Each row was made from one small tree. Brackets hold a mark, then the marks that hang from it, in alphabetical order. Every link used is in the known rows. Write each row's tree.
Known rows:
(B J L): [ 0.23,  2.08, -0.35, -1.48, -1.09,  2.19, -0.33,  0.04,  1.08,  0.20,
  1.85, -0.79,  0.41,  0.40,  0.04, -0.64, -0.94,  2.12, -1.06, -0.09,
 -0.66,  0.11,  2.14, -0.62, -1.34]
(L (B (J D Y))): [ 0.68,  1.90, -0.71, -1.78, -0.54,  2.24,  0.00,  0.16,  0.21,  0.25,
  2.06,  0.13, -0.22,  0.43,  0.44, -0.53, -0.16,  3.28, -0.98,  0.11,
 -0.92,  0.20,  0.73, -0.95, -1.21]
(D (J Y) (L B)): [ 0.57,  1.42, -0.51, -1.67, -0.67,  2.64,  0.44,  0.07,  1.50, -0.70,
  1.17,  1.46,  0.02,  0.50, -0.72, -0.75,  0.37,  3.62, -1.34,  0.88,
 -1.76,  0.32,  2.32, -1.04, -0.98]
(B (J Y) L): [ 0.21,  2.11, -0.49, -1.37, -0.64,  2.22, -0.17, -0.02,  1.28, -0.22,
  2.00, -0.86,  0.33,  0.17,  0.15, -0.79, -0.84,  3.53, -1.28,  0.15,
 -0.75,  0.20,  2.17, -0.84, -1.12]
(R (D L) (N J) Y): [ 0.26,  2.25,  0.79, -2.61, -0.69,  1.79,  0.23, -0.55,  1.09,  0.79,
  2.45,  0.51,  0.04,  0.45,  0.45, -0.98,  0.27,  5.76, -1.58, -0.02,
 -1.85, -0.43,  1.72, -1.42, -1.24]
(D J (L B)): [ 0.60,  1.39, -0.39, -1.78, -1.12,  2.60,  0.27,  0.13,  1.33, -0.27,
  1.03,  1.52,  0.14,  0.73, -0.85, -0.59,  0.26,  2.21, -1.11,  0.62,
 -1.68,  0.22,  2.29, -0.83, -1.20]
(R B (D J) (N L) Y): [ 0.19,  2.74,  1.10, -2.86, -0.68,  3.01,  0.95, -0.72,  0.19,  1.41,
  1.68,  0.50,  0.23,  0.54, -0.46, -1.46,  0.66,  7.27, -1.71,  0.02,
 -2.40,  0.12,  0.86, -1.96, -1.16]
(N L (R (B (J D)))): [ 0.24,  1.98, -0.08, -1.74, -1.59,  2.21,  0.06, -0.67,  0.72,  1.17,
  1.25, -1.36,  0.69,  0.28, -0.42, -1.18, -0.18,  3.11, -0.42, -0.30,
 -0.68,  0.37,  0.54, -0.84, -1.28]
(N (J D Y) L R): [ 0.18,  1.92, -0.31, -1.35, -1.42,  1.92, -0.22, -0.95,  1.31,  0.43,
  2.05, -1.71,  0.86, -0.05,  0.02, -1.17, -0.24,  3.44, -0.52,  0.13,
 -0.75, -0.06,  0.06, -0.70, -1.14]
(N (J D) (R Y)): [ 0.41,  1.68, -0.64, -1.64, -1.27,  0.68, -0.24, -0.64,  1.08,  0.87,
  1.87, -1.36,  0.44, -0.28,  0.33, -0.75,  0.08,  3.20, -0.37, -0.01,
 -0.77, -0.44,  0.74, -0.85, -1.19]
(B (J D Y) L): [ 0.26,  2.36, -0.29, -1.37, -0.23,  2.50, -0.28,  0.05,  1.21,  0.65,
  2.11, -0.87,  0.77,  0.15,  0.17, -0.85, -1.01,  3.51, -1.27,  0.15,
 -0.62,  0.00,  2.12, -0.87, -0.90]
(B (J D) L): [ 0.28,  2.33, -0.17, -1.47, -0.68,  2.47, -0.45,  0.10,  1.04,  1.08,
  1.97, -0.81,  0.88,  0.38,  0.05, -0.69, -1.12,  2.11, -1.05, -0.10,
 -0.52, -0.09,  2.08, -0.67, -1.11]
(D (L (B (J Y)))): [ 0.56,  1.61, -0.36, -1.77, -0.82,  2.27,  0.05,  0.13,  1.24, -0.10,
  1.65,  0.87, -0.05,  0.66,  0.10, -0.68, -0.14,  3.07, -0.96,  0.27,
 -0.85,  0.32,  2.14, -0.88, -1.20]
(L (B J)): [ 0.66,  1.70, -0.76, -1.87, -1.15,  2.02, -0.04,  0.16,  0.12, -0.07,
  1.88,  0.20, -0.49,  0.62,  0.34, -0.40, -0.12,  2.31, -0.83, -0.07,
 -0.96,  0.27,  0.73, -0.79, -1.52]
(Y (L (B (J D)))): [ 0.51,  2.04,  0.01, -1.74, -0.96,  2.47,  0.33,  0.12,  0.11,  0.30,
  1.73,  0.78,  1.57,  0.46,  0.08, -0.50, -0.24,  2.25, -0.80, -0.25,
 -0.76,  0.28,  1.22, -0.91, -1.24]
(J (D L) Y): [ 0.11,  1.85, -0.14, -1.45,  0.26,  2.33,  0.00,  0.05,  1.15,  0.93,
  1.24,  0.93,  0.56,  0.41, -0.41, -0.45,  0.46,  3.70, -1.15,  0.41,
 -0.75, -0.02,  1.51, -1.17, -0.49]
(R B Y): [ 0.16,  2.08, -0.22, -2.08, -0.61,  1.71,  0.60, -0.26,  0.11,  1.09,
  0.95,  0.62, -0.12,  0.33, -0.14, -0.74,  0.93,  5.33, -0.74,  0.03,
 -0.84,  0.32,  0.87, -1.76, -1.09]
(D J): [ 0.15,  1.41, -0.70, -1.51, -1.19,  2.14,  0.10, -0.01,  0.63, -0.11,
  0.68,  0.86, -0.11,  0.51, -1.05, -0.02,  0.63,  1.37, -1.27,  0.47,
 -1.76,  0.11,  0.76, -0.87, -1.20]
(J D (Y (L B))): [ 0.31,  2.08, -0.03, -1.54,  0.17,  2.50,  0.41,  0.07,  0.24,  0.59,
  1.54,  0.91,  1.39,  0.28, -0.25, -0.55,  0.45,  4.00, -1.00,  0.11,
 -0.79,  0.07,  0.97, -1.25, -0.60]
(R D Y): [-0.09,  1.94,  0.17, -2.33, -0.46,  1.90, -0.11, -0.29,  0.53,  0.18,
  1.25,  0.51, -0.25,  0.21, -0.40, -0.44,  0.74,  3.86, -1.42, -0.39,
 -2.19, -0.15,  0.61, -1.30, -0.77]
(J D Y): [ 0.04,  1.87, -0.41, -1.41,  0.22,  2.10,  0.00,  0.01,  0.45,  0.86,
  1.24,  0.53,  0.29,  0.33, -0.40, -0.23,  0.68,  3.50, -1.14,  0.27,
 -0.84, -0.07,  0.51, -1.20, -0.58]
(R Y): [-0.09,  1.59, -0.42, -1.85, -0.64,  1.65,  0.11, -0.15,  0.54,  0.07,
  1.13,  0.51, -0.20,  0.25, -0.47, -0.30,  0.93,  3.74, -1.05, -0.04,
 -0.88,  0.18,  0.63, -1.24, -0.88]
(R (B L) N Y): [ 0.30,  2.45,  0.53, -2.38, -0.43,  1.79,  1.04, -0.30,  0.12,  1.61,
  1.70,  0.22,  0.27,  0.56, -0.14, -1.27,  0.83,  7.35, -0.91, -0.06,
 -0.43,  0.04,  2.17, -1.86, -1.25]

Write each row's tree:
[ 0.19,  1.93, -0.06, -2.12, -0.92,  1.31,  0.45, -0.43,  0.42,  0.63,
  2.31,  0.12, -0.20,  0.39,  0.37, -0.62,  0.72,  5.43, -1.19,  0.19,
 -0.63, -0.12,  0.72, -1.41, -1.43] -> (R (N J) Y)
[ 0.23,  1.41, -0.44, -1.45, -0.67,  2.49,  0.29, -0.03,  1.78, -0.47,
  0.82,  1.36,  0.20,  0.43, -0.94, -0.53,  0.40,  3.10, -1.51,  0.93,
 -1.72,  0.27,  2.25, -1.03, -0.88] -> (D (J Y) L)
[ 0.24,  2.20, -0.36, -1.42, -0.37,  2.41, -0.05,  0.02,  0.72,  0.63,
  1.93, -0.04,  0.99,  0.10,  0.43, -0.44, -0.65,  3.06, -1.38,  0.21,
 -0.78,  0.27,  0.95, -1.03, -0.96] -> (B (J D (Y L)))
[ 0.31,  2.00, -0.36, -1.56, -0.74,  2.33, -0.42,  0.10,  1.04,  1.19,
  1.75,  0.07,  0.43,  0.46,  0.28, -0.33, -0.79,  1.72, -1.17,  0.16,
 -0.69,  0.10,  1.34, -0.77, -1.18] -> (B (J (D L)))
[ 0.57,  1.59, -0.31, -1.83, -1.03,  2.25, -0.04,  0.14,  1.14,  0.12,
  1.59,  0.91,  0.01,  0.77,  0.04, -0.59, -0.20,  2.38, -0.86,  0.14,
 -0.82,  0.28,  2.11, -0.78, -1.32] -> (D (L (B J)))
[ 0.65,  1.74, -0.85, -1.79, -0.84,  2.03,  0.07,  0.12,  0.25, -0.36,
  1.99,  0.16, -0.56,  0.46,  0.42, -0.51, -0.03,  3.30, -0.99,  0.12,
 -1.01,  0.34,  0.76, -0.92, -1.37] -> (L (B (J Y)))
[ 0.24,  1.73, -0.30, -1.53, -0.43,  2.09,  0.57, -0.02,  0.32, -0.65,
  1.37,  0.95,  0.75,  0.31, -0.26, -0.49,  0.69,  4.02, -1.03,  0.11,
 -0.97,  0.35,  1.03, -1.20, -0.91] -> (J (Y (L B)))
[ 0.59,  2.50,  0.30, -2.14, -0.69,  2.06,  0.61, -0.10,  0.05,  2.47,
  1.89,  0.39,  0.26,  0.85,  0.54, -0.79, -0.05,  4.89, -1.04,  0.18,
 -0.47,  0.07,  1.60, -1.50, -1.60] -> (R (B (J (D L))) N)
[ 0.18,  2.17,  0.40, -2.36, -0.61,  2.69,  0.54, -0.35,  0.29,  0.83,
  2.43,  0.03,  0.22,  0.60, -0.09, -1.10,  0.45,  6.03, -1.34, -0.06,
 -0.49,  0.30,  0.55, -1.35, -1.12] -> (R (N (L (B (J D)))) Y)
[ 0.45,  2.63,  0.26, -2.40, -0.34,  1.94,  0.81, -0.27, -0.01,  2.27,
  2.15,  0.05,  0.14,  0.39,  0.65, -1.07,  0.22,  7.01, -1.22,  0.15,
 -0.47,  0.17,  1.21, -1.89, -1.33] -> (R (B (J D)) N Y)
[ 0.29,  2.05, -0.46, -1.45, -0.30,  2.36, -0.26,  0.05,  1.21,  0.75,
  1.89,  0.01,  0.33,  0.24,  0.42, -0.47, -0.67,  3.13, -1.41,  0.41,
 -0.77,  0.20,  1.37, -0.97, -0.95] -> (B (J (D L) Y))
[ 0.40,  2.69,  1.03, -2.58, -0.65,  2.04,  0.62, -0.30, -0.17,  1.88,
  1.56,  0.35,  0.22,  0.94, -0.17, -1.03,  0.47,  5.24, -1.10, -0.45,
 -1.77, -0.43,  2.03, -1.52, -1.45] -> (R (B L) D N)
[ 0.48,  1.93, -0.08, -1.73, -1.16,  2.33,  0.39,  0.08,  0.15, -0.13,
  1.68,  0.79,  1.36,  0.48,  0.06, -0.48, -0.16,  2.26, -0.82, -0.25,
 -0.82,  0.38,  1.25, -0.88, -1.34] -> (Y (L (B J)))
[ 0.36,  2.30,  0.15, -2.23, -0.94,  2.29,  0.29, -0.26,  0.08,  1.10,
  0.67,  0.89, -0.10,  0.58, -0.49, -0.53,  0.46,  3.13, -1.21,  0.02,
 -2.78, -0.12,  0.92, -1.44, -1.30] -> (R B (D J))
[ 0.13,  1.58, -0.52, -1.39, -0.76,  2.35,  0.49, -0.07,  0.78, -0.63,
  0.87,  1.02,  0.66,  0.22, -0.93, -0.30,  0.59,  2.88, -1.48,  0.64,
 -1.79,  0.30,  1.09, -1.11, -0.93] -> (D (J (Y L)))
[ 0.54,  1.93, -0.50, -1.77, -1.62,  0.58,  0.21, -0.77,  1.06,  0.68,
  1.74, -1.57,  0.36, -0.22,  0.43, -1.26, -0.01,  4.60, -0.12, -0.02,
 -0.76, -0.24,  1.67, -1.12, -1.49] -> (N J (R (B L) Y))
[ 0.20,  1.95, -0.55, -1.40, -0.78,  2.12,  0.06, -0.04,  0.76, -0.24,
  1.81, -0.02,  0.54,  0.13,  0.41, -0.40, -0.47,  3.08, -1.40,  0.22,
 -0.91,  0.46,  0.99, -1.00, -1.18] -> (B (J (Y L)))
[ 0.31,  1.59, -0.56, -1.50, -0.77,  2.43,  0.56, -0.03,  0.66, -0.74,
  1.03,  1.06,  0.57,  0.26, -0.82, -0.41,  0.57,  3.13, -1.38,  0.61,
 -1.80,  0.32,  1.12, -1.10, -1.00] -> (D (J (Y (L B))))
[ 0.37,  2.30, -0.05, -1.68, -1.45,  2.97, -0.23, -0.53,  0.51,  0.74,
  2.39, -0.28,  0.66,  0.72,  0.23, -0.92, -0.46,  2.48, -0.56,  0.08,
 -0.73,  0.05, -0.35, -0.76, -1.50] -> (N (J D) (L B))
[ 0.30,  1.37, -0.27, -1.82, -1.72,  2.08,  0.06, -0.53,  0.62, -0.20,
  1.29, -0.91,  0.25,  0.43, -0.87, -1.01,  0.48,  2.50, -0.32, -0.47,
 -0.82,  0.31,  0.41, -0.52, -1.22] -> (N (L B) R)
[ 0.45,  2.14,  0.32, -2.23, -0.95,  1.69,  0.86, -0.38,  0.21,  0.36,
  2.62,  0.49,  0.90,  0.35,  0.53, -0.95,  0.48,  5.93, -1.05,  0.03,
 -0.58,  0.03,  1.19, -1.46, -1.45] -> (R (N J) (Y (L B)))
[ 0.42,  1.65, -0.61, -1.91, -1.22,  0.86,  0.27, -0.45,  0.69,  0.75,
  1.15, -1.06, -0.04, -0.17,  0.02, -0.92,  0.35,  4.29, -0.52, -0.18,
 -0.84,  0.18,  1.28, -1.18, -1.21] -> (N (R (B J) Y))
[ 0.59,  1.83, -0.37, -1.72, -1.30,  0.95,  0.05, -0.60,  0.92,  0.69,
  2.08, -1.11,  1.21, -0.31,  0.44, -0.98, -0.09,  3.55, -0.28, -0.11,
 -0.73, -0.33,  1.07, -0.89, -1.21] -> (N (J D) (R (Y (L B))))
[ 0.05,  2.07,  0.00, -1.38,  0.18,  2.40,  0.30,  0.00,  0.43,  0.75,
  1.29,  0.84,  1.52,  0.21, -0.40, -0.37,  0.47,  3.63, -1.11,  0.14,
 -0.76,  0.05,  0.91, -1.25, -0.52] -> (J D (Y L))
[ 0.19,  1.83,  0.28, -2.09, -1.14,  2.48,  0.47, -0.24, -0.06,  0.56,
  1.86,  0.50, -0.02,  1.08, -0.52, -0.65,  0.78,  3.78, -1.03, -0.16,
 -0.60,  0.21,  0.40, -0.99, -1.46] -> (R (N (L B)))
[ 0.36,  1.86, -0.19, -1.60,  0.27,  2.43,  0.11,  0.12,  0.96,  0.76,
  1.48,  1.00,  0.43,  0.47, -0.25, -0.62,  0.43,  4.08, -1.03,  0.38,
 -0.79, -0.01,  1.57, -1.18, -0.60] -> (J (D (L B)) Y)
[ 0.37,  2.23,  0.22, -1.93, -0.90,  2.47,  0.39, -0.46,  0.24,  0.84,
  2.62,  0.00,  0.27,  0.80,  0.25, -0.91,  0.26,  4.80, -1.06,  0.22,
 -0.58, -0.03,  0.22, -1.11, -1.49] -> (R (N (J D Y) (L B)))
[-0.13,  1.68,  0.27, -2.12, -1.34,  2.10, -0.12, -0.83,  1.07, -0.01,
  1.22, -1.12,  0.42,  0.03, -0.93, -1.14,  0.47,  3.62, -0.89, -0.63,
 -1.67,  0.11,  0.38, -0.83, -0.80] -> (N L (R D Y))
[ 0.70,  1.88, -0.63, -1.86, -0.86,  2.22, -0.12,  0.20,  0.08,  0.54,
  1.97,  0.19, -0.17,  0.59,  0.35, -0.43, -0.24,  2.30, -0.83, -0.06,
 -0.86,  0.13,  0.70, -0.81, -1.37] -> (L (B (J D)))
[ 0.39,  1.82, -0.02, -1.77, -0.37,  2.40, -0.12,  0.18,  0.70,  1.39,
  1.27,  1.09,  0.59,  0.79, -0.43, -0.39,  0.26,  2.07, -0.71,  0.03,
 -0.66, -0.15,  1.52, -0.88, -0.90] -> (J (D (L B)))
[ 0.44,  2.60, -0.15, -1.65, -0.43,  2.29,  0.25, -0.08,  0.51,  1.53,
  1.55, -0.32,  0.54,  0.38,  0.28, -1.00, -0.48,  4.51, -0.83,  0.15,
 -0.67,  0.15,  1.87, -1.38, -1.20] -> (R (B (J D Y) L))
[ 0.31,  2.11,  0.10, -1.74, -0.71,  1.66,  0.44, -0.28,  0.22,  1.05,
  2.26,  0.35,  0.63,  0.58,  0.34, -0.45,  0.39,  4.24, -1.13,  0.27,
 -0.59, -0.25,  0.80, -1.20, -1.41] -> (R (N (J D (Y L))))
[ 0.20,  2.33,  0.55, -2.17, -1.10,  2.43,  0.84, -0.43, -0.31,  1.71,
  1.43,  0.54,  0.18,  1.10, -0.34, -0.89,  0.80,  5.00, -0.85, -0.05,
 -0.53,  0.30,  0.57, -1.51, -1.60] -> (R B (N L))
[ 0.50,  1.63, -0.06, -2.06, -1.33,  1.33,  0.18, -0.44,  0.98,  0.79,
  0.60, -0.17,  0.19,  0.21, -0.67, -0.86,  0.45,  2.87, -0.70, -0.16,
 -2.15, -0.20,  1.96, -0.98, -1.18] -> (N (R B (D J L)))
[ 0.54,  2.92,  0.88, -2.55, -0.77,  2.20,  0.45, -0.29,  0.07,  1.90,
  2.09, -0.23,  0.21,  0.76,  0.45, -1.15, -0.37,  5.29, -1.32, -0.36,
 -1.75, -0.28,  2.13, -1.46, -1.61] -> (R (B J L) D N)
[ 0.03,  2.08,  0.65, -2.67, -0.38,  1.78,  0.34, -0.35,  0.20,  0.74,
  1.86,  0.54, -0.29,  0.47, -0.22, -0.61,  1.00,  5.49, -1.69, -0.36,
 -1.93, -0.31,  0.89, -1.49, -1.00] -> (R D N Y)
[ 0.39,  2.07,  0.52, -2.37, -0.58,  2.34,  0.61, -0.20,  0.15,  0.18,
  1.75,  0.98,  0.21,  0.61, -0.46, -0.60,  0.70,  4.48, -1.85,  0.07,
 -2.58, -0.25,  1.20, -1.27, -1.18] -> (R (D (J (Y (L B)))) N)
[ 0.28,  2.59,  0.87, -2.90, -0.33,  1.82,  0.82, -0.46, -0.23,  1.75,
  1.66,  0.64, -0.21,  0.56,  0.12, -1.03,  1.00,  7.09, -1.38, -0.30,
 -1.89, -0.18,  1.13, -2.01, -1.20] -> (R B D N Y)
[ 0.12,  2.01,  0.32, -2.25, -1.41,  2.37,  0.31, -0.91,  0.94,  0.51,
  0.99, -0.94,  0.52,  0.02, -0.93, -1.48,  0.41,  4.67, -0.88, -0.32,
 -2.06,  0.23,  0.68, -1.20, -0.96] -> (N L (R B (D J) Y))
[ 0.27,  1.95, -0.02, -1.74, -1.00,  1.47,  0.51, -0.33,  0.26,  0.42,
  2.19,  0.38,  0.32,  0.60,  0.33, -0.43,  0.52,  4.25, -1.15,  0.27,
 -0.68, -0.12,  0.84, -1.17, -1.56] -> (R (N (J (Y L))))
[ 0.48,  1.60, -0.74, -1.66, -1.28,  0.88,  0.22, -0.36,  0.59,  0.66,
  1.04, -0.99, -0.10,  0.02,  0.00, -0.73,  0.29,  3.42, -0.49, -0.09,
 -0.91,  0.14,  1.21, -1.00, -1.33] -> (N (R (B (J Y))))
[ 0.49,  1.95, -0.12, -1.97, -1.17,  1.19,  0.20, -0.47,  0.56,  0.66,
  1.16, -0.84,  0.47, -0.06,  0.06, -0.87,  0.04,  3.57, -0.74, -0.40,
 -1.78, -0.04,  1.41, -1.07, -1.22] -> (N (R (B (J (Y L))) D))
[ 0.16,  2.40,  0.90, -2.82, -0.64,  2.81,  0.36, -0.54,  0.29,  0.50,
  2.50,  0.04, -0.06,  0.55,  0.00, -1.20,  0.34,  6.16, -1.72, -0.42,
 -1.86,  0.05,  0.55, -1.40, -1.11] -> (R D (N (L (B J))) Y)
